Every row comes from one small tree of marks. The marks that hang from a mark follow it in brackets, in alphabetical order. Every link used is in the known rows. Which tree was each row made from?
In the rows, 128 means zero.
Known rows:
zekov{pokol{dibuven} zevos{suru}}: [185 176  99 147 119 145 104 136 106 147 115 117  76 143 159 160 141 145
 195 192 138 114 104 134 130 109 145 129 170 169 148 136 145 170 125 153
 141  77 148 115 149 175 126]
zekov{pokol{dibuven{buzegeb}} zevos{suru}}: [176 189  95 151 106 118  93 138 118 157 123 114  48 139 171 153 151 140
 198 198 116 106  93 145 133  88 132 140 167 181 155 156 133 183 117 179
 159  52 139 108 168 172 126]
buzegeb{dibuven}: [136 119 125 149 127 125 111 167 138 131 116 116 129 115  99 131 130 133
 120 113 126 126 151 117 110 157 122 133 116 118 118 135 161 144 146 148
 110 126 123 130 123 169 129]
nonom{pivul{sime}}: [114  86 115 101 168 158 118 137 121 135 122 147 180 137 107 111 101 129
  82 106 154 150 151 115 137 146 134 136 106  90 100 128 111  95 135  67
  98 182 132 150  83 102 144]
dibuven{buzegeb{vukoman{vosa{sibil}}}}: [105 106 140  86  66  92 163 134 126  86 119 135  90  89  72 107 166  96
 129 114 107 116 114 124 112  96  69 104  99 113 171 113 141 187 146 221
 143 118 117 130 130 133 144]
pokol{zekov}: [127 134 122 150 121 145 104 153 118 125 115 113 109 128 107 139 128 138
 125 125 144 140 151 106 129 149 115 106 136 120 123 139 158 174 146 143
 100 123 127 130 137 153 151]
nonom{fino pivul{sime}}: [131  97 129  97 184 165 123 126 126 145 142 150 184 148 136 111  90 130
  75 111 148 159 135 120 137 167 142 161 111 104 106 132  99  72 109  53
 112 186 125 153  89  91 134]
zekov{pokol{dibuven} zevos{suru{buzegeb{vukoman}}}}: [204 200 107 119 111  98 116 111  94 153 129 117  63 136 169 155 152 130
 215 212 104 100  69 138 120  87 153 151 176 196 176 147 127 182 106 182
 190  60 144 104 162 159 109]
zekov{pokol{dibuven} zevos}: [173 151  99 157 122 153 108 131 118 140 109 107  86 143 143 153 135 146
 169 166 143 120 123 116 124 122 138 127 158 151 152 127 155 171 128 145
 120  93 144 124 146 176 136]
zevos{suru{buzegeb}}: [137 154 129 128 115 123 105 143 103 133 126 135 105 111  99 123 127 139
 139 161 112 132 113 132 131 123 127 134 131 143 118 163 131 155 129 161
 141 110 119 121 139 128 129]
vosa{sibil vukoman{buzegeb{dibuven}}}: [120 103  99 115  75 124 176 133 118 119  98 117 134  88 110 104 164 128
 145  89 139 112 141 130 114 164 117 104 113 127 166  88 183 151 141 179
 120 128 121 146 133 178 151]
vukoman{buzegeb vosa{sibil}}: [102  91 115 104  74 139 171 127 108  94 104 132 126  90  67 109 158 119
 120  98 133 124 134 119 122 146  92 109 106 106 161 100 165 168 143 177
 122 153 115 136 127 151 160]
pivul{nonom{fino{dibuven{buzegeb}}} sime{ribo}}: [109  98 143 126 160 146 132 122 178 145 156 147 160 133 191 103 101 132
  84  86 139 143 145 139 130 139 121 146 116 129 118 122  69  57 122  46
 127 156 129 139 121  87 112]
suru{buzegeb{vukoman} zevos{zekov{pokol{dibuven}}}}: [199 207  95 156 104 109 131  94  96 162 127 110  69 164 184 163 159 129
 210 201 109 102  73 137 122 105 166 152 178 183 189 130 149 197 107 177
 183  73 121 100 167 160 120]
sime{pivul{nonom{fino}} ribo{fepu}}: [ 80  96 147 125 205 162 126  95 138 113 135 139 207 140 139 132  76 130
 102  85 135 138 174 148 136 146 153 100 111  73  95  99  81  19 118  36
  89 191 136 131 113  53 109]
pokol{dibuven zekov{zevos{suru{buzegeb{vukoman}}}}}: [186 198 108 124 108  82 124 113  96 158 143 112  59 141 180 169 159 130
 221 188 101 102  88 134 117  99 154 156 189 197 178 162 128 199 115 177
 185  64 141 106 161 161 105]
sime{pivul}: [112 117 139 142 144 144 115 139 119 116 113 132 155 125  77 125 123 128
 103 109 139 148 148 122 141 145 122 124 103  99 101 131 137  99 138 109
  90 150 126 135 112 109 139]
zekov{zevos}: [133 131 112 140 112 157 106 152 116 118 108 117 112 116  97 138 127 142
 141 135 148 138 141 116 124 143 116 123 124 123 116 136 157 167 140 140
  89 123 135 137 125 151 156]
fino{dibuven{buzegeb{vukoman}} nonom}: [124 135 168 126  92  91 148 145 161 138 154 123 116 115 127 109 153 104
  91 131 119 129 100 112 123 118 114 144 107 170 122 138 139 138 137 148
 145 106 111 131 118 132 123]
zevos{suru{buzegeb} zekov{pokol}}: [175 204 107 148 103 145 103 134  93 146 126 123  84 139 150 155 137 133
 179 213 116 120  79 146 153 107 141 126 165 155 129 146 150 175 109 171
 165  85 127  99 168 144 144]
fino{dibuven{buzegeb{vukoman}} nonom{pivul}}: [122 129 163 106 116  89 153 132 155 153 164 132 146 130 142 110 144  93
  81 131 123 131  90 109 137 114 134 168 101 164 113 144 125 104 121 113
 154 126 108 137 101 111 124]
fino{dibuven{buzegeb} nonom{pivul{sime{ribo}}}}: [ 81  73 123 103 161 138 142 125 172 151 150 152 183 138 174 106 112 113
  74  94 142 128 138 119 143 126 147 136 107 113  98 121  82  66 133  36
 119 162 117 150  78  93 132]
fino{dibuven}: [130 126 146 159 110 134 124 152 149 114 123 123 124 111  92 112 129 139
  95 111 149 140 146 107 124 134 114 128 109 134 104 129 155 146 162 136
  98 123 127 134 127 145 130]
zevos{suru{buzegeb{dibuven}}}: [151 156 119 137 118 104 109 154 120 149 131 126 109 113 125 138 137 133
 156 153  97 116 111 136 116 131 140 156 139 152 127 160 136 149 125 163
 160 101 121 111 141 157 109]
sime{pivul ribo{sibil}}: [ 62  68 118 126 153 139 118 114 121  69  84 139 165 122  74 114 105 138
 127  74 139 125 183 134 139 129 121  61 112  47 100 100 123  87 146 117
  76 153 137 145 120 101 146]
ribo{fepu sibil}: [ 66  89 125 141 128 133 114 120 125  64  95 112 134 115  53 117  93 148
 113  94 132 116 184 126 109 116 113  49 113  62  96 101 141 146 154 160
  75 145 137 132 138 122 139]
buzegeb{vukoman{vosa}}: [133 111 150  93 101 106 137 138 113  97 116 134 124  95  62 114 150 113
 114 117 125 134 129 114 116 134  89 123 108 113 145 120 155 171 144 176
 131 134 124 131 115 131 136]
fino{nonom}: [111 100 144 125 120 158 125 156 125 134 127 131 147 127  96 127 125 124
  87 127 141 146 135 105 132 162 127 114 118 120 103 133 154 125 135 112
 101 152 111 142  94 136 149]
ribo{fepu sibil sime{pivul}}: [ 37  81 137 150 178 126 126  77 117  48  92 115 182 139  58 128  85 137
 120  83 111 114 188 151 119  96 139  43  97  26  72  89  87  65 136 113
  69 171 147 115 125  75 109]
pokol{dibuven{buzegeb} zekov{zevos{suru}}}: [159 189  95 156 106 103  99 142 124 159 136 110  44 142 181 167 158 142
 205 176 112 112 112 141 130 100 131 144 180 182 161 171 133 200 126 174
 153  54 137 111 167 175 123]
vukoman{buzegeb}: [126 128 121 136 116 136 117 143 111 126 107 116 134 100  80 106 134 144
 108 116 142 136 143 120 129 169 115 133 110 131 120 139 163 155 141 149
 110 135 117 138 136 148 157]
pokol{dibuven{buzegeb{vukoman{vosa}}} zekov}: [147 142 135 123  97  62 137 125 130 132 134 118  66 121 130 137 176 113
 155 133  95 109 115 119 116 105  98 142 148 156 189 145 141 207 134 202
 169  79 122 115 154 159 114]
pokol{dibuven zekov}: [146 134 123 162 130 127 114 143 126 139 122 112  96 143 129 146 138 146
 140 128 134 129 153 106 122 138 135 120 156 137 150 144 155 172 150 145
 114 106 129 129 142 169 124]
sime{ribo}: [100  92 123 129 139 151  98 153 129 102 100 130 139 104  87 112 111 146
 119 100 150 132 179 119 126 150 116  82 111  88 111 122 145 141 163 134
  79 139 128 147 117 130 151]
ribo{sibil sime{pivul}}: [ 62  84 136 144 158 126 123  97 108  64  93 127 168 141  64 124 106 134
 119  86 116 130 167 142 133 115 127  70 100  46  84 106 104  69 129 118
  83 163 139 125 118  95 123]
buzegeb{dibuven vukoman{vosa{sibil}}}: [124  92 133  89  83  96 176 141 130  93 116 128 121  97  87 127 164  95
 141 101 113 107 128 120  93 121  97 112 112 106 173  92 161 166 147 196
 143 136 125 128 112 165 123]
pivul{nonom{fino} sime{ribo{fepu sibil}}}: [ 53  47 125 100 192 171 133  87 141  85 116 139 198 141 140 116  56 145
  99  64 143 127 200 149 113 141 135  55 127  44  99  75  67  46 124  46
  88 203 149 144 111  68 118]
pivul{nonom sime{ribo}}: [ 91  63 119 104 169 177 117 135 134 127 115 148 184 127 131 115  95 137
  97  84 159 145 182 128 131 154 125  94 118  79 109 108  96  74 146  46
  90 189 140 145  89  97 138]

Which tree is each row?
[159 177  86 176 104 123 122 130 119 161 129 111 101 148 165 167 150 132
 189 159 104 111 104 139 114 144 158 164 155 154 148 142 160 179 113 152
 149 102 109 106 150 168 129] : suru{buzegeb{dibuven} zevos{zekov}}
[ 63 101 153 146 195 145 129  88 123 101 123 123 207 148 100 143  87 124
 102  96 118 134 172 150 131 111 152  84  95  59  74 102  70  22 125  51
  83 195 144 107 106  56  97] : ribo{fepu sime{pivul{nonom}}}
[112  90 142  80  79 116 171 134 115  76 112 139 118  94  60 114 155 101
 125 107 128 123 130 116 109 118  85  91 105  97 162  93 153 173 152 194
 126 146 127 136 110 135 143] : buzegeb{vukoman{vosa{sibil}}}
[167 176  97 152 117 128 109 141 110 150 128 113  71 147 170 173 148 145
 200 169 132 118 126 132 126 121 148 132 185 167 154 151 144 185 133 149
 136  79 145 119 150 179 122] : pokol{dibuven zekov{zevos{suru}}}
[153 183 120 142 103 131 112 143  99 139 133 129  97 128 126 147 138 136
 166 182 109 125 100 149 144 118 136 134 155 148 119 159 146 167 123 167
 152 101 121 107 150 132 139] : zevos{suru{buzegeb} zekov}
[115  94 107 114  81 117 177 135 125 109 110 123 131  93  93 123 168 113
 136  91 120 106 134 123 107 155 106 130 113 116 168  99 169 162 138 179
 139 141 116 129 129 179 141] : vukoman{buzegeb{dibuven} vosa{sibil}}
[178 176 111 136 107  96 110 127 124 148 118 103  55 131 156 142 155 127
 184 177 117 104  96 129 118  94 122 144 148 176 174 139 140 192 123 191
 158  60 137 115 165 165 127] : zekov{pokol{dibuven{buzegeb{vukoman}}} zevos}
[181 204 110 166 104 117 102 146 120 159 132 115  51 150 174 156 155 136
 188 206 110 106  90 157 150  90 133 129 174 174 151 156 147 178 122 188
 171  53 127 100 179 167 127] : zevos{suru zekov{pokol{dibuven{buzegeb}}}}
[118 105 148 127 132 144 150 137 147 146 151 137 175 139 129 121 124 113
  66 117 149 146 119  95 143 143 152 152 109 137  93 130 139  83 130  66
 117 158 114 145  83 121 132] : fino{dibuven nonom{pivul}}
[127 119 160 129 167 162 134 121 124 142 145 143 181 151 134 131 109 124
  87 107 137 168 124 134 149 165 135 157 114 118 107 133 109  33  96  54
 116 177 123 135 110  81 120] : sime{pivul{nonom{fino}}}
[193 204 107 161 112 127 115 127 101 162 134 121  70 154 171 164 146 139
 196 213 105 107  81 148 144  98 159 138 188 174 154 152 145 172 111 173
 183  69 129  96 174 159 118] : zevos{suru{buzegeb} zekov{pokol{dibuven}}}
[190 190  93 146 113 129 105 119  98 159 125 119  65 144 168 160 142 144
 206 206 112 107  81 133 131  97 157 149 179 183 161 152 130 175 107 162
 170  66 139 104 163 165 118] : zekov{pokol{dibuven} zevos{suru{buzegeb}}}
[187 189 113 161 117 143 110 144 108 149 125 119  78 154 163 161 146 140
 184 199 131 115 106 147 149 108 149 117 179 158 144 136 160 163 128 164
 152  82 137 107 159 169 126] : zevos{suru zekov{pokol{dibuven}}}
[ 33  62 126 124 177 148 131  87 131  70 101 132 199 134  95 129  80 134
 120  63 135 119 199 149 134 114 137  42 113  32  88  79  92  37 138  68
  74 186 147 132 118  65 126] : sime{pivul{nonom} ribo{fepu sibil}}
[146 129 153 140 152 138 136 127 150 136 154 137 159 136 137 112 108 129
  76 113 148 154 120 108 135 149 140 175 110 141 105 137 130  89 118  86
 119 149 119 146 117 112 120] : nonom{fino{dibuven} pivul}
[130 121 154 136 142 142 138 126 171 157 166 140 148 141 178 109 112 129
  69 104 131 157 121 131 131 140 115 176 116 153 117 134  82  67 111  61
 138 150 126 131 123  97 109] : pivul{nonom{fino{dibuven{buzegeb}}} sime}
[140 124 105 129 100 114 143 140 116 140  99 112 140  87 111 105 159 141
 134 100 138 121 142 129 121 181 120 137 117 142 145 114 184 151 132 161
 123 116 120 139 138 173 144] : vosa{vukoman{buzegeb{dibuven}}}
[ 91  83 145 125 190 168 141 100 176 118 149 139 200 135 174 116  69 139
  80  75 154 135 182 137 115 141 147 106 117  93  98  84  67  42 136  18
  94 190 148 134 107  74  96] : pivul{nonom{fino{dibuven}} sime{ribo{fepu}}}
[131  97 142 110 168 180 130 131 130 148 145 147 176 146 148 119  95 132
  74 106 147 169 141 127 131 174 125 147 122 114 113 125  93  61 108  45
 115 189 131 143  96  94 125] : pivul{nonom{fino} sime}
[ 60  39  96  86 175 155 121 112 124  89  96 152 189 132 105 101  83 139
 104  69 155 126 189 127 135 133 131  73 114  40  99  97  99  81 142  73
  84 185 141 158  89  95 151] : nonom{pivul{sime{ribo{sibil}}}}
[147 155 181 128 114  96 144 127 163 145 169 127 121 124 160 107 133 115
  90 120 118 146  95 131 126 129 107 178 112 180 134 143 111  95 110 126
 160 121 120 127 142 106 104] : pivul{nonom{fino{dibuven{buzegeb{vukoman}}}}}
[112 126 155 153  94 120 135 151 165 141 148 123 118 122 125 117 143 117
  81 125 127 136 114 109 130 129 117 142 112 158 105 142 141 133 137 129
 124 111 107 131 119 140 133] : fino{dibuven{buzegeb} nonom}
[118 113 162  86  99  79 176 122 153 140 164 145 145 119 131 112 162  81
  79 122 112 128  80 109 137 107 116 175 103 154 134 132 127 119 113 123
 171 133 105 131  97 110 123] : fino{dibuven{buzegeb{vukoman{vosa}}} nonom{pivul}}
[ 55  48 109  88 210 159 127  81 136  82 116 146 206 143 129 107  51 142
  96  68 144 119 193 141 117 135 152  69 116  32  91  82  72  57 123  54
  82 199 142 153 103  66 127] : nonom{fino pivul{sime{ribo{fepu sibil}}}}
[142 133 169 109 137 110 151 120 166 152 171 139 142 135 179 103 122 114
  79 111 124 151 106 136 122 132 113 179 111 163 131 130  79  75 110  81
 159 143 130 130 121  90  99] : pivul{nonom{fino{dibuven{buzegeb{vukoman}}}} sime}
[124 124 147 101  90  80 129 141 125 109 122 131  97  91  74 107 161 108
 118 123 105 125 115 125 120 114  74 136 103 128 149 138 143 186 138 201
 147 107 117 123 134 129 136] : dibuven{buzegeb{vukoman{vosa}}}
[153 190  93 140 104 131 103 131  95 148 130 117  76 132 157 167 139 140
 197 181 116 124  98 130 131 120 140 140 169 169 139 161 134 194 111 155
 146  85 135 111 157 152 140] : pokol{zekov{zevos{suru{buzegeb}}}}
[149 155 167 115 133  81 137 122 156 141 165 132 128 125 150 100 129 111
  89 124 120 138  90 122 131 121 123 190  99 168 127 152 117 109 112 131
 157 115 113 135 132 102 112] : nonom{fino{dibuven{buzegeb{vukoman}}} pivul}
[109 118 148 134 120 120 142 141 162 158 159 136 148 137 142 116 134 108
  71 124 130 138 103 107 146 123 136 163 105 150  99 147 128  98 122  92
 133 133 105 137 101 118 134] : fino{dibuven{buzegeb} nonom{pivul}}
[119  83 131 109 191 157 136 113 161 132 145 153 195 138 169 103  87 135
  79  85 161 143 155 119 133 152 153 148 112 103 103 109  87  55 128  31
 105 177 132 156  91  88 117] : nonom{fino{dibuven} pivul{sime{ribo}}}
[140 155 184 133 139  91 153 108 159 146 173 136 150 139 163 114 136 103
  92 112 115 150  90 143 141 122 121 188 102 167 125 139  92  45  97  91
 161 135 121 121 132  75  95] : sime{pivul{nonom{fino{dibuven{buzegeb{vukoman}}}}}}
[183 201 106 108 102 118 108 118  85 140 123 121  77 120 149 147 141 125
 198 211 115 111  66 136 127  98 133 141 154 179 151 143 132 184 103 182
 174  75 141 105 156 143 135] : zekov{pokol zevos{suru{buzegeb{vukoman}}}}
